In the rows, zero is written as 128.
Known rows, with every way that one mark hangs from another
(vuzu debe): [ 83 128 141 129 131 151  72 181  83  74 124 175  71 166 146 225]
(vuzu (debe (papul (sotup depar reda)))): [141 119 159 120 131 153  77 124 124  92 122 113 101 166 187 158]
(depar sotup): [ 54 115 113 110 152 134  89 175  46 102 169 184  56 127 143 186]
(vuzu (debe papul)): [ 75 144 142 115 141 151  54 181  97  86 140 164  82 162 170 200]
(debe (papul (sotup depar zunev)) vuzu): [171 114 135  98 141 122  81 126 108 117 166 116  91 117 153 124]
(papul debe sotup): [135 118  99 122 120 123 112 169  75  95 134 170  97 133 100 170]
(vuzu (debe (papul (sotup depar reda zunev)))): [148 117 152 107 136 141  78  88 135 113 122  99  94 157 175 130]
(reda (sotup depar (zunev pifa))): [123 147 156 130 134 145 118 102  68 151 115 136  51 120 156 174]
(pifa zunev): [ 75 134  97 131 159 123  83 182  61  95 147 139  67 128 140 220]
(debe (papul sotup) vuzu): [144 141 113 101 138 137  81 197  86  95 159 147  97 118 142 150]
(papul (debe vuzu) (sotup depar reda zunev)): [175  88 135 122 120 124 117  84 117 115 140 100 106 120 104 130]
(sotup depar): [104 126 148 136 138 128  96 151  73 105 150 143  72 155 169 217]
(depar (sotup (zunev pifa))): [ 78 113 129 119 146 129 101 138  51 152 136 180  47 105 143 177]
(debe (papul (sotup depar reda (zunev pifa))) vuzu): [184 125 163 122 131 139 105  98 118 156 121  89  96 107 169 132]
(depar (sotup reda)): [ 51 126 117 106 156 143 103 146  60 115 156 154  62 132 152 177]
(papul debe (sotup reda)): [128 125 104 122 120 133 123 142  90 106 123 136 105 136 110 162]

Rows
[150 107 106 123 115 132 102 182  82  85 145 165 104 116  85 165]	(papul (debe vuzu) sotup)
[ 57 120 112  92 160 131 102 108  71 135 158 141  55 121 139 152]	(depar (sotup reda zunev))
[123 129 171 146 133 134 123  82  92 166 106 106  69 137 173 199]	(sotup depar reda (zunev pifa))
[149 115 111 120 118 141 116 153  96  92 135 130 110 122  92 154]	(papul (debe vuzu) (sotup reda))
[160 127 148 113 137 144  92 135 112 108 154  96 104 133 171 143]	(debe (papul (sotup depar reda)) vuzu)
[151 130 144 115 125 145  76 146 105 129  93 160  84 129 155 156]	(vuzu (debe (papul (sotup (zunev pifa)))))
[173 112 129 131 113 137 128 114 100 145 101 127 100  99  91 144]	(papul (debe vuzu) (sotup reda (zunev pifa)))
[139 151 122  99 142 148  96 168 101 106 151 114 105 121 150 142]	(debe (papul (sotup reda)) vuzu)
[156 108 147 107 132 133  66 114 122 100 134 132  88 151 166 139]	(vuzu (debe (papul (sotup depar zunev))))
[172  85 133 135 113 126 102 150  92  85 149 143 104 126 106 165]	(papul (debe vuzu) (sotup depar))
[ 74 121 136 117 150 138 113 110  65 164 124 146  53 109 152 166]	(depar (sotup reda (zunev pifa)))
[165 119 141 115 136 131  79 164  99  95 164 128  97 128 162 152]	(debe (papul (sotup depar)) vuzu)
[146 145 115  85 147 136  95 129 109 126 150 101  97 113 139 114]	(debe (papul (sotup reda zunev)) vuzu)
[150 151 126 112 135 127 102 148  88 155 115 148  83 109 155 148]	(debe (papul (sotup (zunev pifa))))
[139 112  94 109 123 113 113 133  86 115 134 156  91 121  91 145]	(papul debe (sotup zunev))
[146 140 149 117 129 154  91 116 120 139  83 127  92 133 160 149]	(vuzu (debe (papul (sotup reda (zunev pifa)))))
